Known rows, with every step that occurs
meze/gorem: [-158,29,-139,-130,169,-350,10,66,66,22,-320,43,-86,-44,8,-217,-155,-153,19,-119,-35,-72,224,-267,68,156,-91,166,-31,93,-265,-12,-50,-114,9,87,-45,-91,156,126,41,247,47,408,-110,-59]
geba/nobep: [-269,41,-184,-275,23,-156,-205,196,43,89,-210,97,46,-19,-132,-355,-157,-153,-119,217,36,-6,178,-62,44,-4,-33,41,157,-7,-50,-39,-86,-117,-34,217,-101,-171,312,51,-29,247,-46,290,-127,-176]
leba/gorem/geba/nobep: [-159,45,-53,-175,-158,-99,-283,108,-7,132,-156,-9,132,-3,-130,-307,-192,-162,-140,168,-29,18,71,-95,-41,55,4,153,199,-58,-10,-139,-94,-152,-3,311,-46,-88,325,73,-50,181,-140,221,-274,-77]
leba/gorem/geba: [-96,26,79,-11,-131,-169,-118,-56,-47,148,-131,-117,45,-59,-41,-190,12,-77,-68,-8,-96,-10,15,-275,-51,157,-47,250,105,-130,-54,-158,-90,-104,87,298,-16,75,247,61,14,128,-141,78,-265,143]
meze/nasi: [-314,87,19,-47,110,-183,38,15,-138,60,-273,-99,-144,-83,-6,-370,-111,-19,-49,157,93,-35,17,-137,79,19,-117,23,227,-39,-216,74,-112,56,82,168,-42,-91,199,18,-52,254,78,10,-41,-173]
nobep/meze: [-261,-16,93,-9,199,-123,-34,9,55,31,-224,85,-137,-21,-28,-186,30,-144,-37,-5,-117,-54,103,-186,227,72,-175,78,23,0,-176,-285,-195,-119,-60,198,28,-85,160,-100,176,184,-114,175,55,-133]
nasi/meze/gorem/leba: [-175,105,-52,-101,124,-289,-96,46,186,-59,-228,-61,-177,-90,216,6,-175,-224,19,-117,-138,-9,142,-278,-60,44,90,232,97,49,-262,-278,94,-75,-11,104,-33,-150,135,281,-47,164,85,305,-68,-68]
geba/leba/munos/nobep/meze/nasi: [-316,101,40,53,46,-88,-6,-7,-46,-40,-172,-178,-118,-26,82,-269,91,-46,-52,19,-61,-27,-63,-207,140,-46,-97,0,329,34,-103,-131,-182,32,24,242,-26,-105,206,-31,69,323,-64,-50,69,-255]
gorem/geba/leba/munos/nobep/meze/nasi: [-263,122,52,75,17,-69,-17,-24,-42,-51,-186,-268,-113,3,80,-274,90,-69,-56,-23,-123,-16,-98,-240,152,-15,-77,8,338,32,-74,-167,-187,-4,45,270,-5,-101,225,-5,51,354,-73,-82,14,-200]
geba/nobep/meze/gorem/leba/munos: [-210,45,-195,1,-7,-98,-146,146,185,24,17,-54,-153,65,162,-30,42,-167,-7,-54,-49,136,117,-290,-35,-60,126,185,191,94,-13,-348,-4,21,-84,210,-31,-164,247,189,28,286,-92,238,26,-130]
munos/leba: [-227,74,5,-81,207,-222,-177,-42,101,74,-68,87,-111,-181,-35,-194,46,-22,-55,56,52,-27,240,-204,-64,61,-119,193,-48,-10,-126,-106,-16,169,88,260,-33,-20,313,89,-53,202,-22,219,-71,33]
munos/leba/gorem/geba/nobep: [-164,60,-31,-156,-124,-74,-354,56,18,131,-107,-17,119,-39,-118,-284,-150,-150,-166,175,-39,27,114,-99,-80,50,2,187,170,-59,-15,-134,-51,-80,9,360,-27,-84,384,108,-59,191,-121,228,-252,-37]
munos/leba/gorem/geba/nobep/meze: [-199,5,118,-10,40,-23,-289,18,57,78,-132,62,-1,6,-39,-201,-72,-185,-147,45,-193,-9,99,-110,87,59,-91,147,105,-21,-95,-353,-150,-126,-48,361,55,-85,307,-33,103,207,-186,204,-46,-144]
munos/nobep/meze/nasi: [-330,59,107,37,123,-111,15,-29,-89,-34,-306,-129,-125,-53,62,-313,-31,-44,-88,20,-69,-99,-44,-181,180,-14,-103,-31,229,43,-140,-159,-266,-5,46,227,5,-115,190,-33,72,265,8,-20,35,-214]
nobep/meze/gorem: [-171,-26,-36,-33,243,-273,2,44,70,-1,-327,67,-126,9,40,-158,-135,-215,-11,-195,-130,-93,213,-258,166,155,-108,161,-42,111,-284,-164,-114,-187,-51,133,23,-84,136,23,142,265,-32,395,-2,-135]
geba/gorem/leba: [-101,19,-55,-137,40,-150,-244,79,115,38,-116,0,-55,-184,163,-89,55,-62,-6,-41,-43,27,-92,-231,3,-7,77,304,189,32,-123,-322,39,70,-48,276,-57,-96,94,90,-82,165,-103,102,-81,53]
gorem/leba/munos/nobep: [-240,60,-211,-128,-9,-166,-96,52,164,-89,-64,-71,-11,-63,121,-109,214,-35,-10,-106,-67,-47,22,-359,-17,-115,69,71,203,118,183,-348,-213,45,22,233,-111,-99,280,213,69,262,-28,120,-92,68]
nobep/geba/leba: [-190,158,-211,-135,-59,-190,-93,132,88,5,-80,-45,49,-168,-128,-223,250,-29,34,50,-29,-100,84,-183,-16,66,-185,181,157,-42,3,216,73,-75,4,50,-197,-79,145,-65,-6,350,-193,75,29,-97]
nasi/meze/nobep/geba: [-260,49,-142,-41,181,-295,149,213,-18,68,-241,-27,-51,-177,-186,-282,-47,130,29,156,17,-269,94,-144,-48,26,-143,310,4,-225,-47,198,-161,-199,216,-18,-144,-56,183,26,-80,208,-46,87,51,-140]
gorem/geba: [-117,91,-12,-86,4,-237,-50,78,4,73,-190,-105,-54,6,-88,-222,-11,-87,1,2,-131,-22,57,-278,55,142,-102,163,60,-70,-37,-122,-88,-173,112,241,-13,-42,239,56,-47,194,-24,100,-279,91]
nobep/meze/gorem/geba/leba: [-42,173,-36,-69,-61,-226,-107,26,97,-16,-116,-120,-32,-2,-20,-169,127,-219,0,-160,-241,9,89,-316,59,174,-124,214,173,14,-143,-35,115,-173,2,221,-54,-68,171,-11,33,352,-150,140,-139,-39]
munos/leba/gorem/geba/nobep/meze/nasi: [-289,76,184,81,24,-16,-177,-37,-100,87,-198,-126,-83,-26,39,-311,-165,-83,-136,129,-59,9,5,-95,65,23,-81,76,270,-29,-194,-130,-140,20,34,337,59,-100,290,-6,-14,231,-75,23,-8,-269]
nasi/meze/gorem/geba: [-99,98,-16,-61,75,-318,15,20,75,8,-265,-172,-69,5,-12,-133,-200,-175,25,-98,-181,-54,118,-315,-13,222,-28,271,29,-78,-179,-161,-49,-220,137,142,8,-81,217,186,-28,231,73,265,-300,5]
geba/gorem/leba/munos/nobep/meze/nasi: [-274,35,58,85,75,-39,-48,-20,-19,-36,-191,-185,-118,-60,194,-216,38,-24,-69,-24,-59,-48,-145,-207,131,-70,-12,63,327,46,-96,-285,-222,81,21,292,18,-130,163,16,16,292,-67,-44,53,-188]
gorem/geba/nobep/meze/nasi: [-302,64,104,29,59,-51,-86,52,-108,28,-268,-134,-113,33,6,-357,-186,-104,-103,138,-62,-8,-16,-97,137,34,-97,-15,272,-24,-185,-106,-181,-79,23,265,44,-151,229,-39,-6,268,-31,12,-9,-305]

Rows
[-252,46,-310,-86,14,-169,-99,207,138,-64,-98,-52,71,-126,-5,-157,135,94,50,-50,41,-188,-8,-224,-43,-52,-46,127,90,76,288,-70,-205,-34,47,60,-166,-158,201,120,36,298,-124,106,8,30] | gorem/leba/munos/nobep/geba
[-193,25,-173,32,23,-112,-32,173,122,77,60,-115,-134,-110,155,-10,163,23,39,54,5,32,-74,-287,-133,-82,129,419,214,-113,27,-236,-38,59,73,174,-105,-110,199,168,-83,266,-139,66,47,-96] | nasi/meze/nobep/geba/gorem/leba/munos
[-256,123,-237,1,-49,-132,73,120,96,67,113,-159,-91,-77,-41,-116,317,16,23,114,23,10,69,-246,-112,-36,-14,304,216,-137,51,49,-18,-15,102,75,-172,-64,272,63,-20,377,-167,42,88,-191] | nasi/meze/nobep/geba/leba/munos
[-160,85,-131,-229,-23,-188,-175,172,76,34,-248,-38,31,41,-85,-272,-326,-223,-78,103,-104,-25,170,-139,-28,107,7,158,147,-33,-112,-86,-39,-250,47,199,-46,-182,322,166,-86,267,11,340,-284,-174] | nasi/meze/gorem/geba/nobep
[-127,53,-57,-48,95,-231,-164,63,205,-99,-259,-16,-150,-22,202,-37,-81,-199,19,-287,-197,-69,112,-333,50,20,53,139,98,194,-159,-394,-4,-73,-96,203,0,-155,131,171,50,204,-5,265,-9,-5] | munos/nobep/meze/gorem/leba
[-191,158,-245,-179,-82,-215,-123,118,122,-75,-116,-70,120,-199,-91,-223,271,-3,33,-33,-49,-149,40,-220,4,29,-168,148,197,29,87,154,-18,-76,9,83,-224,-94,166,-34,6,374,-183,59,-3,-7] | munos/nobep/geba/leba
[-176,-7,-92,-21,161,-252,-11,54,139,-66,-279,-3,-102,17,71,-139,-30,-171,5,-252,-161,-93,180,-335,167,82,-59,129,15,150,-139,-309,-203,-142,-49,161,-1,-107,175,89,180,317,-61,380,-3,-103] | leba/munos/nobep/meze/gorem
[-176,5,-183,-32,-14,-79,-147,104,147,78,88,-80,-111,-74,165,-42,233,-44,16,25,37,145,-58,-294,-85,-70,147,288,239,11,24,-327,-16,139,-30,235,-79,-100,209,137,-40,261,-143,99,-19,-24] | geba/gorem/leba/munos
[-224,-37,-10,-8,85,-66,-135,5,154,-62,-102,-25,-52,-32,142,-76,216,-84,-49,-147,-180,-70,-74,-301,160,-51,-12,137,183,87,44,-556,-262,-55,-55,312,0,-78,193,9,176,264,-187,87,66,-47] | geba/gorem/leba/munos/nobep/meze
[-257,-25,30,-72,161,-146,-85,-13,87,-81,-270,39,-58,-48,13,-177,112,-111,-51,-118,-193,-125,48,-239,219,28,-128,20,80,88,-30,-410,-306,-139,-26,228,-17,-60,192,-49,212,219,-99,149,-3,-71] | munos/nobep/meze
[-342,53,82,7,98,-71,-60,48,-84,39,-280,-81,-122,-12,-1,-355,-184,-103,-113,182,-32,-17,11,-65,152,-3,-109,-25,264,0,-204,-62,-178,-45,7,227,7,-164,226,-41,7,267,-19,43,40,-338] | geba/nobep/meze/nasi
[-210,-13,105,-44,-9,-43,-230,40,36,71,-175,41,9,9,-63,-232,-100,-181,-129,61,-193,-12,67,-118,124,71,-89,109,142,-22,-81,-339,-173,-198,-76,328,42,-77,265,-58,117,204,-178,178,-54,-169] | leba/gorem/geba/nobep/meze
[-222,-9,150,0,-12,-128,-237,-222,-26,186,-42,37,32,-248,17,-123,73,-22,-122,65,75,-9,142,-175,-138,50,-34,328,59,-111,-151,-163,-83,183,37,305,-53,139,300,95,53,116,-193,173,-55,58] | munos/leba/gorem
[-86,189,-57,-116,-98,-211,-95,39,82,15,-74,-132,-23,-69,-95,-195,203,-134,1,-20,-159,50,54,-290,-6,122,-134,187,223,-42,-61,41,102,-119,34,228,-105,-46,213,-16,-44,293,-134,33,-178,26] | gorem/geba/leba
[-232,95,-260,-159,-49,-168,-44,56,138,-87,-43,-103,24,-85,18,-169,336,-47,-29,-91,-58,-60,28,-323,23,-66,-16,89,257,76,165,-210,-177,21,30,220,-146,-44,299,131,82,358,-108,95,-93,35] | geba/leba/munos/nobep
[-206,55,41,-6,-156,-160,-91,-82,-34,121,-61,-76,106,-260,-57,-164,195,-2,-48,90,-18,-106,0,-146,-133,26,-68,392,209,-231,-126,80,-32,-46,64,145,-138,120,208,20,23,197,-277,31,37,-67] | nasi/meze/nobep/geba/leba/gorem
[-149,-47,-95,-105,140,-193,-11,148,-17,119,-195,-44,37,-282,-107,-248,36,117,32,104,17,-220,-155,-154,-11,70,-56,499,105,-198,-99,17,-164,-74,151,110,-130,-44,114,-68,-125,291,-195,83,-25,-84] | nasi/meze/nobep/geba/gorem
[-197,30,-21,-59,-213,-147,-210,-101,18,56,-76,-46,194,-246,-36,-166,226,-35,-52,-6,-16,-94,-17,-184,-104,20,-68,277,207,-71,22,43,-58,5,-28,194,-161,87,218,5,96,249,-311,53,-16,59] | munos/nobep/geba/leba/gorem
[-340,45,124,52,145,-124,39,-18,-105,22,-272,-113,-182,-48,50,-320,-73,-58,-72,88,-22,-32,-3,-138,181,10,-146,13,210,-15,-226,-90,-168,-10,34,196,30,-91,169,-64,38,241,3,2,62,-265] | nobep/meze/nasi
[-133,7,-125,-113,28,-132,-243,134,128,40,-106,-25,-7,-212,127,-95,46,-7,41,-43,-1,-54,-121,-218,-64,-10,56,324,144,38,-42,-225,36,53,-32,178,-87,-153,66,74,-114,204,-161,96,-34,53] | nobep/geba/gorem/leba
[-227,69,-196,-5,27,-173,-26,81,188,27,25,-118,-203,-6,183,39,67,-137,24,-44,-20,114,106,-332,-104,-34,167,228,154,14,-66,-300,16,51,9,135,-68,-116,235,282,-15,253,-11,236,-6,-101] | nasi/meze/gorem/leba/munos
[-322,72,68,66,74,-56,-29,-3,-27,-54,-219,-169,-157,-28,160,-215,27,-52,-64,-11,-100,-28,-61,-235,135,-68,-28,-7,307,67,-85,-267,-209,45,10,261,11,-122,196,45,48,261,-25,-49,83,-218] | gorem/leba/munos/nobep/meze/nasi
[-147,76,-171,-236,-28,-186,-215,212,48,64,-246,0,59,61,-106,-326,-281,-190,-81,59,-93,-2,155,-156,26,118,-21,112,139,20,-60,-83,-59,-224,-2,249,-46,-173,296,109,-59,280,-25,344,-287,-119] | meze/gorem/geba/nobep
[-140,57,-75,-71,82,-193,-228,125,181,-46,-231,28,-131,11,169,-87,-160,-245,-26,-165,-178,-3,145,-256,44,19,46,143,93,183,-200,-348,69,-100,-119,198,5,-184,152,170,-1,168,-14,302,5,-86] | geba/nobep/meze/gorem/leba
[-276,68,-326,-80,44,-198,-44,206,160,-96,-149,-126,48,-124,49,-116,50,51,63,-81,-8,-200,32,-251,-82,-39,-10,186,81,32,190,-71,-196,-68,65,-3,-146,-180,196,203,30,339,-95,160,-2,-27] | nasi/meze/gorem/leba/munos/nobep/geba
[-176,-5,-59,-83,163,-234,-97,114,118,-12,-333,81,-63,44,1,-220,-219,-233,-61,-115,-130,-69,233,-200,157,127,-79,123,-2,126,-259,-179,-100,-211,-85,146,15,-143,194,49,124,280,-53,432,-30,-216] | geba/nobep/meze/gorem
[-205,35,-209,-61,169,-285,87,238,-43,97,-242,15,-36,-147,-235,-331,-22,160,37,101,42,-270,78,-157,15,10,-176,240,-18,-142,-8,245,-174,-181,156,36,-148,-57,176,-66,-67,224,-94,95,73,-72] | meze/nobep/geba
[-177,36,15,-11,-150,-162,-117,-48,-41,142,-90,-43,129,-247,-104,-206,207,14,-56,59,-7,-87,10,-175,-122,23,-91,357,201,-162,-91,132,-26,-24,18,200,-160,126,186,-20,41,196,-328,41,41,-13] | meze/nobep/geba/leba/gorem
[-145,-49,-142,-155,85,-150,-143,159,21,125,-159,17,111,-262,-53,-254,79,99,26,69,89,-141,-149,-157,18,94,-81,365,86,-62,-1,-4,-139,-9,61,132,-119,-88,73,-124,-56,304,-250,156,-53,11] | nobep/geba/gorem
[-204,21,-228,-129,-24,-152,-140,63,170,-79,-52,-88,14,-110,137,-83,254,-11,7,-110,-54,-56,-62,-342,10,-99,96,156,253,114,172,-416,-179,62,5,278,-115,-91,236,195,48,284,-86,108,-100,92] | geba/gorem/leba/munos/nobep
[-93,14,-113,-93,49,-170,-187,163,90,49,-121,-47,-48,-218,97,-128,56,40,37,-23,-41,-105,-109,-231,-50,-22,55,364,173,-1,-57,-179,13,11,5,196,-86,-98,65,55,-142,187,-138,49,-13,31] | meze/nobep/geba/gorem/leba
[-287,-25,17,-101,118,-57,-178,109,50,44,-203,121,-47,28,-83,-261,-92,-191,-89,90,-119,-19,128,-96,175,25,-108,55,91,25,-124,-275,-175,-193,-85,227,13,-141,238,-85,134,221,-127,250,35,-250] | geba/nobep/meze
